Each row comes from the steps of one walk. Every step used is in the known rows, and no mark comes twice. Write the walk behind each row, first mark first.
In the rows, 128 means zero.
Known rows
u d r w: [130  32 128 137 128 138 142 132 134 126 142 122 127 126 110 138 121 122
 135 125 121 127 133 116 132 101 125 143 128 116 111 111 140 120 143 133
 119 137 130 127 127 145 133 119 138]
r d j: [132  73 148 138 126 142 127 128 133 129 139 143 131 136 106 126 119 126
 122 118 105 124 139 138 129 148 117 133 130 112 120 113 141 122 149 132
 131 132 123 126 137 149 119 132 136]
m u w j n: [141  99 125 144 131 131 155 138 124 137 123  87 118 110 109 127 116 119
 150 119 129 122 135 114 126 148 119 158 121 118  96 146 119 131 142 134
 136 121 123 127 112 118 112 122 140]
r w j: [128  76 115 140 136 141 128 133 132 136 144 151 124 137 103 120 121 121
 128 124 103 126 130 116 122 138 124 154 119 116  96 133 140 125 153 132
 120 125 121 127 130 141 117 125 135]
m u w r d: [142  53 154 143 130 134 161 136 127 135 131  99 111 112 109 124 117 119
 139 116 127 121 136 118 127 150 119 165 122 118  95 126 118 129 152 134
 137 124 122 127 112 128 113 124 144]
d j w u m f: [126  69 123 142 133 132 146 128 142 122 134 169 123 137 106 122 123 123
 131 114 113 129 143 123 137 159 103 109 123 111 111 126 146 131 136 134
 143 122 122 123 143 140 114 129 133]
n j w: [123 130 139 152 128 125 147 127 133 128 129 139 128 138 117 133 119 135
 149 107 155 130 135 119 122 135 124  91 114 114 114 114 149 127 132 132
 118 125 129 129 131 108 151 131 122]
r w u: [128  62 144 135 138 141 128 134 139 127 148 157 129 142 114 126 121 122
 131 119 103 127 129 113 129 137 120 147 125 114 108 128 138 124 154 132
 119 123 124 127 135 149 118 125 129]
d r w u m: [129   4 137 137 132 145 126 128 137 123 154 139 131 138 109 121 121 118
 125 126 106 124 137 121 137 156 121 131 125 115 114 131 142 126 146 132
 111 122 119 126 139 129 118 119 132]
w u m f: [133  71 146 136 135 131 131 130 129 122 140 147 124 138 116 120 119 120
 148 113  97 133 135 113 134 152 111 122 141 116 116 142 138 130 144 136
 128 114 121 124 124 113 119 123 137]
d r w u: [128   8 140 137 134 146 126 130 140 124 154 140 134 140 110 125 119 120
 121 129 107 125 136 121 135 147 123 134 121 114 114 127 143 123 145 131
 110 126 122 126 140 142 118 121 131]
p d j w: [130  90 124 139 121 134 133 120 144 127 132 139 141 131 112 125 121 127
 114 129 136 136 125 138 117 140 136 108 123 115 111 154 144 125 118 131
 133 117 119 125 134 153 122 129 140]
w u d p: [139  53 146 130 134 141 135 134 132 117 130 149 129 140 119 147 117 128
 145 119 108 123 130 118 138 123 111 136 142 116 112 122 137 118 148 133
 129 130 122 128 131 148 128 127 137]
m u w r d j: [143  48 150 143 130 136 161 136 127 134 130 103 112 113 106 124 117 119
 133 116 123 121 139 120 130 156 112 163 121 117  95 125 118 129 151 134
 141 125 121 126 116 131 107 126 145]
w r d: [132  22 161 142 134 144 128 132 131 129 144 146 118 138 104 124 117 125
 130 113 108 120 135 128 124 140 120 153 126 115 100 114 137 123 166 132
 121 130 120 127 130 145 126 128 139]
p d r w u m: [134  23 137 135 124 143 122 119 141 124 150 125 142 133 112 115 119 121
 115 133 121 133 125 134 122 151 142 120 131 118 113 161 141 125 129 130
 111 112 113 127 131 132 122 122 142]
w u: [130  86 150 134 136 137 124 135 130 122 137 145 133 143 120 142 116 126
 137 120 109 129 131 119 132 130 118 130 132 113 117 136 137 120 144 133
 124 123 126 126 131 144 113 126 129]
n j w r d p: [129  70 152 152 131 136 149 125 137 125 133 155 123 143 111 125 118 136
 147 103 145 121 137 125 127 156 117 102 117 115 106 104 148 128 149 130
 116 127 119 130 137 110 156 136 128]
k f: [127 134 139 146 133 137 120 128 130 147 130  84 140 133 122 156 119 125
 134 130 108 136 128 114 114 132 132 134 121 119 112 138 144 122 118 134
 130 146 121 123 114 165 135 123 140]
n j w u m f: [124 102 146 151 134 125 151 126 134 124 136 150 123 142 115 122 120 132
 155 102 140 132 140 115 129 152 115  87 122 115 115 118 147 132 138 133
 118 118 125 128 131  91 147 131 123]
p d r w: [133  41 133 137 120 141 123 119 142 128 147 121 145 132 113 117 119 122
 111 136 128 135 121 135 117 140 147 122 125 118 112 156 143 123 124 130
 111 117 118 127 129 144 127 122 142]
m u d: [139 103 141 142 122 125 157 137 123 134 124 102 119 106 116 126 120 115
 143 122 135 126 129 107 124 107 122 140 134 120 107 124 121 132 135 134
 139 131 134 127 109 137 120 121 143]
w j d: [128  91 100 143 136 137 136 131 126 133 131 138 125 140 102 131 114 125
 132 122 120 122 131 121 121 136 123 134 123 117 104 124 143 124 143 131
 126 126 114 126 133 127 112 127 130]
n j w u: [123 112 148 150 134 129 147 129 134 124 134 148 129 144 118 135 119 136
 148 107 147 128 138 119 128 139 119  91 117 114 116 116 147 126 139 132
 116 123 127 129 135 108 143 133 118]
r w j n: [128  84 112 142 138 141 122 135 137 135 142 140 127 135 102 118 119 121
 142 117 105 124 130 113 121 142 122 152 120 114  97 142 141 128 155 131
 115 124 119 127 134 135 126 125 131]
j w r d p: [127  19 142 146 134 138 151 125 148 123 138 176 117 139 107 124 124 128
 138 112 128 117 134 128 127 152 119 130 116 115  92 106 146 129 154 132
 129 129 117 128 144 149 141 128 132]
u w r: [134  49 136 138 135 137 145 135 130 129 130 110 116 130 109 152 115 131
 142 114 122 127 135 121 130 139 121 172 114 113  94 126 134 115 152 135
 129 124 120 127 120 133 124 123 142]
p d: [134 110 135 136 118 131 121 122 135 130 131 117 144 129 119 127 117 126
 123 131 134 139 116 133 111 125 147 119 130 119 113 161 140 122 118 131
 123 116 122 127 119 144 129 125 143]

Which walk is each row?
[128  54  99 144 136 141 136 129 129 131 137 136 127 140 100 130 113 124
 126 126 119 120 136 125 125 143 123 130 121 117 106 123 145 124 142 130
 121 127 113 125 138 124 110 125 129] : w j d r
[129  58 141 135 137 140 128 132 136 126 148 154 124 139 113 120 122 120
 136 116 101 127 131 112 131 148 118 144 130 114 107 135 138 128 155 134
 120 118 119 128 135 131 119 123 131] : r w u m
[132  92 123 136 126 133 139 135 127 127 125 127 126 124 110 148 120 125
 136 120 121 130 135 119 131  99 113 136 133 114 115 114 139 118 138 134
 138 137 133 126 126 153 124 127 141] : u d j
[127  82 117 140 128 132 153 133 135 124 126 141 123 126 109 146 123 127
 138 118 129 128 137 120 132 101 113 129 126 114 110 108 142 122 137 134
 141 137 132 126 133 155 128 126 136] : u d j w
[134  59 134 137 118 137 121 119 138 127 140 113 147 130 115 125 117 124
 114 137 133 136 121 138 117 137 147 113 127 118 117 159 143 122 117 130
 114 117 120 126 125 141 127 122 143] : p d r
[131  33 147 133 137 142 135 136 131 118 141 136 130 140 116 147 117 126
 137 123 109 126 138 120 139 114 115 133 136 114 118 123 137 118 147 133
 120 130 128 126 132 145 116 123 131] : w u d r
[131 117 103 144 136 137 116 137 126 133 128 122 131 134 103 130 114 124
 152 118 112 124 133 120 121 136 120 137 124 114 102 155 140 127 147 131
 119 124 121 125 129 123 125 125 132] : w j n
[133  16 156 141 133 147 128 132 132 128 143 152 119 139 100 124 117 125
 122 113 104 120 141 132 127 149 112 150 125 113 101 112 138 122 165 131
 127 131 118 125 135 149 119 132 140] : w r d j
[132  54 109 140 136 144 136 128 138 133 141 160 124 140 102 118 119 122
 130 121 109 120 126 116 124 153 121 148 122 116  96 119 144 126 153 130
 122 127 110 128 140 139 124 127 134] : r w j d p
[135 108 125 138 120 136 115 124 139 128 129 114 148 129 112 124 115 125
 126 124 131 136 124 134 116 141 134 114 129 114 117 168 141 125 121 130
 126 117 118 125 131 145 127 130 142] : p d j n
[134  96 106 140 138 138 139 136 128 132 125  98 123 129 105 151 113 131
 155 115 118 126 136 124 128 144 120 164 116 113  97 146 136 118 148 135
 125 122 118 127 123 119 124 123 137] : u w j n
[133  78 104 139 138 138 154 132 129 132 128 109 120 133 105 151 113 131
 142 118 124 125 135 124 128 143 121 162 116 114  98 125 138 116 145 135
 130 123 114 127 125 122 115 123 134] : u w j d
[132  20 154 143 135 147 124 133 135 127 142 145 121 139 100 123 116 125
 132 109 105 118 141 129 127 152 111 150 124 112 102 118 138 125 168 131
 124 131 117 126 138 145 125 133 138] : w r d j n
[128  45 147 140 132 143 139 125 139 122 143 162 124 139 104 121 123 126
 127 114 106 120 144 139 134 161 111 123 129 112 116 113 143 128 154 133
 132 126 118 127 147 140 117 132 130] : r d j w u m
[142  58 153 135 123 144 128 122 136 126 133 150 134 136 112 124 119 127
 135 119 108 120 127 136 129 160 122 135 137 117 114 112 143 122 150 132
 126 131 115 129 134 145 145 130 144] : r d p
[128  27 131 139 128 142 126 127 138 128 150 133 135 133 110 124 120 118
 122 129 116 127 133 121 130 143 128 134 118 115 112 125 144 124 139 132
 111 129 124 126 136 140 126 119 134] : d r w
[130 124 119 141 127 135 116 135 134 127 124 124 139 130 108 134 115 123
 141 114 120 128 137 121 130 144 109 121 125 109 119 143 142 126 135 131
 133 128 125 124 140 142 126 130 135] : d j n
[137  78 121 139 124 134 142 122 140 124 123 143 135 137 117 132 113 125
 140 115 138 121 120 116 128 151 121 120 131 118 114 104 148 125 132 131
 132 130 108 128 141 137 143 126 135] : j d p
[131  80 145 140 129 143 121 130 136 127 138 133 134 135 105 123 117 125
 136 113 108 122 140 135 129 151 114 131 130 112 121 122 141 125 151 131
 126 131 121 126 142 143 128 132 133] : r d j n
[141 104 140 142 125 126 159 135 125 136 123  90 119 108 116 131 118 118
 142 120 134 127 130 113 126 141 122 153 122 118 102 135 120 129 135 135
 140 122 127 127 109 127 114 120 142] : m u w
[129  52 142 137 138 137 133 130 138 127 151 159 122 138 111 110 122 118
 140 114  95 130 131 109 131 152 116 142 132 115 107 132 139 131 153 135
 121 117 120 126 130 127 123 123 134] : r w u m f
[127  60 143 141 129 141 140 125 140 126 140 157 128 137 105 124 122 127
 124 116 113 122 141 139 129 151 116 125 123 113 116 107 144 126 148 133
 133 131 123 126 144 151 123 132 131] : r d j w
[147  87 140 139 120 128 156 133 126 131 118 113 121 107 117 124 120 116
 145 122 133 122 125 109 129 124 117 139 138 122 104 122 123 132 135 133
 142 132 126 128 112 138 130 123 150] : m u d p
[131  73 127 137 123 137 132 120 142 122 135 144 138 133 112 122 121 126
 117 126 129 134 129 138 122 151 130 105 128 115 112 159 142 127 123 131
 133 112 115 125 136 141 116 130 140] : p d j w u m
[134  39 142 133 137 144 136 133 140 124 144 159 126 140 114 130 122 123
 137 118 103 124 128 112 135 132 116 151 132 115 105 119 138 122 157 132
 122 129 121 129 136 152 128 126 135] : r w u d p
[141  18 145 137 134 145 148 131 134 127 132 122 116 134 107 144 115 132
 142 112 113 121 136 131 133 159 117 175 120 114  94 116 135 115 161 135
 128 126 113 128 126 134 132 126 146] : u w r d p
[139  49 132 143 127 134 156 136 125 134 136 108 117 110 107 118 121 113
 134 127 125 121 135 110 128 121 120 146 130 121 102 124 122 132 143 132
 131 131 128 127 116 134 113 121 143] : m u d r w j
[136  74  98 141 133 141 137 127 130 130 126 149 127 141 103 130 113 126
 133 122 118 119 128 123 125 152 119 132 127 118 101 123 145 124 143 130
 129 127 107 127 136 129 121 128 136] : w j d p
[134 114 138 147 125 132 142 123 131 126 124 131 134 141 117 131 111 134
 147 106 153 125 128 116 126 153 119  95 127 117 121 103 149 124 134 129
 118 127 114 130 134 101 155 134 129] : n j d p
[133  51 103 140 138 140 153 131 130 130 131 107 122 134 103 149 113 130
 138 121 123 124 138 127 131 149 122 159 114 114 100 124 139 116 145 134
 126 124 113 127 128 120 114 122 134] : u w j d r
[120  75 136 142 138 131 150 130 145 120 136 168 126 142 118 137 124 128
 141 117 130 126 133 120 130 132 120 114 118 113 107 123 145 127 138 134
 129 123 126 127 142 147 125 124 120] : j w u
[140  98 137 141 122 128 156 137 123 133 123 108 119 107 112 126 120 115
 136 121 131 126 134 110 128 116 114 138 133 119 109 123 121 131 135 133
 145 132 132 126 114 142 112 124 144] : m u d j
[131  66 128 140 123 137 134 121 144 126 134 144 137 133 109 123 120 127
 112 126 134 133 127 138 118 144 133 114 121 115 105 151 143 125 125 130
 132 117 117 125 135 154 120 131 142] : p d j w r
[128  23 116 142 134 146 122 130 137 129 150 131 133 135 102 120 118 119
 128 128 109 123 137 122 130 151 124 137 118 115 107 136 144 126 147 130
 107 127 120 125 139 131 123 121 133] : d r w j n
[126  82 138 150 130 135 143 125 134 127 140 122 134 142 113 126 112 131
 138 108 151 126 135 116 126 148 123  99 119 115 124 101 149 125 137 129
 107 127 119 129 137  99 144 130 121] : n j d r w
